Each row was made from one small tree. The marks that hang from a mark follow it in brackets, in alphabetical order. Every link used is in the known rows. Write each row's tree.
Known rows:
duve[tino]: 0.323; 1.708; -2.066; -0.772; 1.162; -0.350; -1.526; 0.116; -2.921; 0.205; -0.280; -0.017; -1.539; -0.521; 2.713; 0.699; -0.924; 1.586; 1.875
pupo[duve]: 0.415; 1.483; -0.572; -1.058; -0.526; 0.268; -0.816; -1.193; -1.127; 0.102; -1.081; -1.656; -0.006; -0.023; -0.530; -0.629; -0.879; 2.795; 0.202
buzop[poko[pupo[duve mati[tino]]]]: 1.451; -0.076; -0.297; 0.192; -0.162; -0.392; 1.130; -1.554; 3.480; 0.246; -0.307; 0.987; 1.173; 0.699; -1.962; -1.341; 1.410; -1.072; 2.966
buzop[poko[pupo[duve mati]]]: 1.659; 0.250; -0.094; -0.681; -0.977; 0.019; 0.196; -1.105; 3.037; 0.025; -0.277; 0.040; 1.372; 0.198; -1.026; -1.779; 0.941; 0.316; 2.115
pupo[duve mati[tino]]: 0.564; 0.366; -0.773; 0.185; 0.805; 0.390; 0.658; -1.521; 2.240; 1.438; -0.891; -0.305; 0.737; 1.139; -2.240; -0.327; 0.364; 2.460; 0.281
duve[tino[fened]]: -0.359; 0.094; 1.147; -0.640; -1.140; -0.816; -2.121; 0.746; -3.052; 0.474; -0.276; -0.248; -1.670; -0.960; 2.401; 1.060; 0.011; 0.775; 0.799
mati[poko tino[duve fened]]: -1.067; -1.107; 3.136; 0.334; 3.108; -0.003; 0.749; -0.107; -1.801; -0.958; 0.529; -0.158; -1.150; -0.881; -0.845; 1.264; 1.221; -1.930; 2.657
mati[poko tino[duve]]: -0.261; 0.737; 0.087; 0.230; 5.467; 0.420; 1.383; -0.832; -1.702; -1.291; 0.535; -0.298; -1.066; -0.433; -0.557; 0.890; 0.338; -1.076; 3.767
duve[tino[fened[mati[poko]]]]: -0.596; -1.960; 1.603; 0.140; 1.629; 0.232; -0.684; 1.474; -1.152; 0.367; 0.440; -0.768; -1.271; -1.128; 2.043; 1.379; -0.424; 0.554; 0.918
tino[fened[mati[poko]]]: -1.282; -2.081; 2.268; -0.259; 1.518; 1.088; -0.477; 1.225; -0.407; -0.333; 0.052; -2.010; -0.566; -0.959; 1.016; 0.531; -0.396; 1.252; 0.310
duve[tino[fened[mati]]]: -0.858; -1.987; 1.346; 0.039; -0.911; 0.065; -1.495; 1.298; -0.853; 0.621; 0.083; -0.540; -1.396; -0.846; 3.004; 1.553; -0.410; 0.938; 0.246
mati[tino[fened]]: -1.234; -0.324; 1.593; -0.169; -0.202; -0.572; -0.735; 0.035; -2.015; -0.171; -0.647; -0.348; -1.207; -0.277; 0.322; 0.511; 0.649; 0.215; 0.780
fened[duve]: -0.580; 0.200; -0.538; -0.488; 1.548; 0.219; -0.969; -0.596; -2.396; -0.759; -0.074; -1.940; -0.110; 0.148; 0.787; 0.023; -0.162; 1.982; -2.449
poko[buzop pupo[duve[tino] mati]]: 1.867; 1.682; -3.121; 0.000; -3.856; -0.050; -0.817; -0.074; 3.439; 1.557; -0.026; 2.222; 1.338; 0.683; 0.407; -1.112; -0.658; -0.090; -3.082
buzop[poko[pupo[mati]]]: 0.911; 0.525; -0.429; -0.772; 0.369; 0.175; -0.167; -0.024; 1.921; -0.730; 0.087; 0.130; 0.599; -0.222; 1.191; -1.437; 1.229; -0.010; 2.616
mati[tino[duve]]: -0.611; 0.777; -0.061; 0.165; 2.803; 0.250; 0.633; -0.920; -1.594; -1.063; 0.135; -0.283; -1.200; -0.003; 0.485; 0.965; 0.228; -0.680; 2.921
pupo[duve mati]: 0.899; 0.662; -0.296; -0.677; 0.280; 0.914; -0.331; -1.115; 1.577; 1.123; -0.934; -1.330; 1.151; 0.643; -1.236; -0.622; -0.150; 3.798; -1.066
mati[poko[pupo] tino[fened]]: -0.882; -0.212; 1.262; -0.008; -0.483; -0.094; -0.308; 0.601; -0.380; -0.833; 0.318; 0.236; -0.206; -0.611; -0.137; -0.920; 1.221; -2.319; 2.225
fened[duve[tino] mati]: -0.655; -1.765; -1.164; 0.605; 1.836; 0.361; -0.831; 0.257; -1.135; 0.105; 0.634; -1.262; -0.657; 0.241; 2.475; 1.361; -0.806; 1.400; -2.011
mati[poko]: 0.118; 1.741; -1.156; -1.055; 3.610; 0.690; -0.297; -0.107; -2.317; -0.885; -0.152; -1.489; -0.512; -0.648; 0.638; -0.415; -0.754; 2.001; 1.695
pupo[mati poko]: 0.501; 1.083; -0.386; -0.568; 0.382; 0.513; 0.804; 0.021; 0.579; 0.884; -0.616; -0.788; 1.055; 0.909; -1.003; -0.505; -0.099; 3.368; 1.229
poko[pupo[mati]]: 0.360; 1.029; -1.495; -0.803; -1.448; 1.317; -1.049; 0.227; 2.364; -0.065; -0.045; -0.360; 0.918; 0.130; 1.357; -1.792; 0.405; 1.513; 0.188
buzop[poko]: 0.415; 1.146; -0.335; -1.198; 2.796; -0.666; -0.345; -0.531; -2.632; -1.259; -0.570; -0.897; -1.095; -0.703; 1.486; 0.160; -0.230; 0.925; 3.705
fened[mati]: -0.770; -0.180; -1.035; -0.482; 0.778; 1.296; -0.656; 0.500; 0.099; -0.547; -0.360; -1.876; -0.519; 0.016; 2.312; 0.243; -1.374; 2.532; 0.664

Which tree is each row?
-0.143; -1.649; -1.064; 0.700; 4.059; 0.533; 0.084; 0.350; -1.093; -0.098; 0.984; -1.309; -0.412; 0.025; 1.512; 1.336; -0.679; 0.955; -1.701  fened[duve[tino] mati[poko]]
-1.490; -2.124; -0.697; 1.054; 2.336; 0.421; 0.500; -0.297; 0.212; -0.434; 0.205; -1.513; -0.215; 1.025; 0.207; 0.887; -0.073; 0.669; -1.567  fened[duve mati[tino]]
0.540; 1.686; -2.054; 0.628; 0.103; -0.429; 2.133; 0.026; 1.584; 1.144; -0.677; 1.778; 1.021; 1.659; -2.006; -0.150; -0.270; 1.221; -0.847  pupo[mati[tino] poko[buzop]]
0.619; -0.255; 2.331; -0.282; -3.683; -1.461; -0.220; -0.094; -2.137; 1.687; -0.800; 0.171; -0.115; 0.059; -1.666; 0.505; -0.388; 1.024; 1.279  pupo[duve[tino[fened]] poko]
-1.634; -1.939; 2.175; 0.457; 0.214; -0.843; -0.429; -0.344; -2.227; -0.288; -0.098; -0.888; -0.540; 0.330; -0.712; 0.719; 1.323; -0.313; -2.526  mati[tino[fened[duve]]]
1.719; 2.455; -3.197; -0.273; -2.151; -0.418; -0.358; 0.064; 0.297; 0.383; 0.310; 1.838; 0.559; -0.168; 0.219; -1.080; -1.416; -1.494; -1.192  mati[poko[buzop pupo[duve[tino]]]]
-1.344; -2.608; 1.603; 0.597; 0.462; 0.370; 0.244; 1.322; 0.337; -0.481; 0.603; -0.984; 0.302; -0.111; -0.188; 0.874; -0.342; -0.242; -6.446  tino[fened[duve mati[poko[buzop]]]]
-0.626; -2.005; 3.514; 0.724; 3.890; 0.663; 1.378; -0.111; 0.802; 0.008; 0.626; 0.096; -0.186; -0.326; -1.619; 1.105; 2.075; -0.895; 1.486  pupo[mati[poko tino[duve fened]]]
0.489; 1.911; -2.723; -0.540; -2.614; 0.885; -0.735; 0.849; 2.896; 0.047; -0.044; 1.202; 1.299; 0.317; 1.430; -1.752; -0.344; 0.411; -3.004  poko[buzop pupo[mati]]
-0.032; 1.447; -1.981; -0.172; 1.399; 0.347; 0.218; -0.066; -0.214; -1.128; 0.281; 0.239; -0.125; -0.054; 0.211; -1.262; 0.268; -1.421; 2.902  mati[poko[pupo] tino]
-1.206; -2.095; -0.497; 1.094; 4.712; 0.747; 1.446; -0.378; -0.162; -0.775; 0.627; -1.555; 0.142; 0.581; -0.573; 0.825; 0.121; 0.354; -1.056  fened[duve mati[poko tino]]
1.748; 1.130; -1.036; -0.665; -1.776; -1.301; -0.699; -0.972; -0.516; -0.148; -0.058; 0.897; -0.190; -0.579; 0.905; -0.735; -0.042; -1.576; 4.259  buzop[poko[pupo[duve[tino]]]]
1.196; 1.062; -0.274; -1.023; -1.995; -0.606; -0.282; -1.020; 0.041; -1.018; -0.426; -0.283; 0.434; -0.441; -0.234; -1.607; 0.081; -0.823; 3.396  buzop[poko[pupo[duve]]]
0.980; 2.582; -1.370; -0.447; -3.306; -0.687; 1.016; -0.517; -0.435; 0.777; -1.234; 0.347; 1.144; 0.828; -2.542; -0.675; -1.901; 1.530; -1.019  pupo[duve poko[buzop]]
-0.051; -0.787; -2.381; 0.956; 2.969; 0.060; 0.344; 0.867; -0.514; -0.057; 1.004; 0.239; -0.227; 0.180; 1.457; 1.283; -1.464; -0.055; -4.671  fened[duve[tino] mati[poko[buzop]]]
-1.233; -1.914; 2.433; 0.574; 2.968; -0.561; 0.379; -0.335; -2.330; -0.665; 0.380; -1.059; -0.418; 0.016; -1.583; 0.682; 1.339; -0.769; -1.419  mati[poko tino[fened[duve]]]
-0.171; -0.659; 1.812; 0.086; -2.117; -0.283; 0.053; -0.442; 0.611; -0.010; -0.072; 0.074; 0.618; -0.220; -2.323; -1.274; 0.978; -2.070; 1.418  mati[poko[pupo[duve]] tino[fened]]
-0.158; 0.801; -0.453; 0.288; 2.080; 0.733; 0.950; -0.367; 0.022; -1.695; 1.070; 0.484; -0.300; -0.451; 0.019; -0.600; 0.819; -3.066; 4.130  mati[poko[pupo] tino[duve]]
2.066; 1.648; -1.907; 0.243; -2.208; -0.921; 1.057; -0.204; 1.328; 2.486; -0.679; 1.885; 1.459; 1.237; -2.036; 0.188; -1.147; 2.037; -1.858  pupo[duve[tino] mati poko[buzop]]
0.763; 0.706; -0.202; -0.297; -6.405; -1.142; -1.761; 0.648; 0.439; 0.973; -0.210; 1.889; 0.093; -0.508; 0.732; -0.685; -0.471; -2.059; -2.637  poko[buzop pupo[duve[tino[fened]]]]
0.155; 0.989; -1.583; 0.762; -1.021; 0.690; 0.878; 0.102; 3.704; -0.321; 0.738; 2.406; 0.770; 0.539; 0.124; -0.609; 0.919; -2.691; -0.788  poko[buzop pupo[mati[tino[duve]]]]
-0.650; 0.598; 0.416; 0.187; 1.026; -0.777; 0.320; 0.703; -1.119; -0.295; -0.256; 1.019; -0.878; -0.352; -0.567; 0.576; -0.085; -1.180; -1.209  mati[poko[buzop] tino[fened]]
0.793; 0.789; 1.064; 0.032; -5.028; -2.036; 0.100; 0.309; -1.319; 1.838; -0.785; 1.600; 0.233; 0.267; -1.579; 0.632; -1.098; 0.041; -1.565  pupo[duve[tino[fened]] poko[buzop]]
-1.235; -2.579; 3.333; 0.132; -0.681; 1.676; -0.080; 1.444; 1.722; -1.452; 1.354; -1.062; 0.079; -1.431; 1.089; -0.176; 0.773; -2.594; 1.577  tino[duve fened[mati[poko[pupo]]]]
-0.398; -1.002; 0.005; 0.428; 0.415; -0.158; -0.534; 1.956; -0.220; 0.502; 0.443; 0.862; -0.990; -0.757; 2.127; 1.516; -1.156; -0.388; -2.449  duve[tino[fened[mati[poko[buzop]]]]]
0.100; 1.739; -1.774; 0.543; 0.816; 0.257; 1.550; 0.174; 0.911; -1.668; 1.040; 1.972; 0.134; -0.168; -0.010; -0.440; 0.090; -4.157; 0.840  mati[poko[buzop pupo] tino[duve]]
1.239; 1.437; -1.457; 0.765; -1.730; -0.468; 2.548; -0.965; 2.668; 1.964; -1.066; 1.497; 1.873; 1.980; -4.094; -0.472; -0.540; 1.314; -1.430  pupo[duve mati[tino] poko[buzop]]
-0.816; -0.188; 1.873; 0.693; 2.028; -0.436; 1.111; 0.353; -0.913; -0.873; 0.504; 1.249; -0.978; -0.650; -0.902; 1.333; 0.560; -2.873; -0.350  mati[poko[buzop] tino[duve fened]]
-0.749; -1.829; 2.858; 0.639; -1.654; 0.644; 0.158; 0.246; 2.908; -0.174; 0.740; 0.877; 0.206; -0.176; -0.144; -0.293; 2.611; -2.542; 1.353  poko[pupo[mati[tino[duve fened]]]]
1.240; 1.555; -2.004; -0.572; -3.103; -0.264; -1.611; -0.585; -0.162; 0.530; -0.220; 0.358; 0.130; -0.162; 1.128; -1.016; -0.647; -0.120; 1.516  poko[pupo[duve[tino]]]
-1.899; -3.634; 2.779; 0.272; -0.903; 0.662; -1.013; 0.765; -0.303; -0.337; 0.158; -2.471; -0.102; -0.008; 0.892; 0.843; 0.245; 1.118; -3.819  tino[fened[duve mati]]
0.694; 2.430; -2.478; -0.774; -4.713; 0.020; -0.939; -0.299; 1.124; -0.178; -0.540; 0.572; 1.123; 0.047; -0.117; -1.854; -1.271; -0.413; -2.449  poko[buzop pupo[duve]]
0.042; -2.274; 2.619; 0.438; -3.891; -0.627; 0.115; 0.622; 0.095; 1.830; -0.459; -0.497; 0.180; 0.128; -0.988; 1.074; -0.754; 1.222; 1.420  pupo[duve[tino[fened[mati]]] poko]
-1.017; -0.876; 1.189; 0.840; 1.514; -1.000; 0.656; 0.162; -1.745; -0.488; 0.273; 0.488; -0.181; 0.237; -1.593; 0.722; 0.573; -1.710; -4.654  mati[poko[buzop] tino[fened[duve]]]
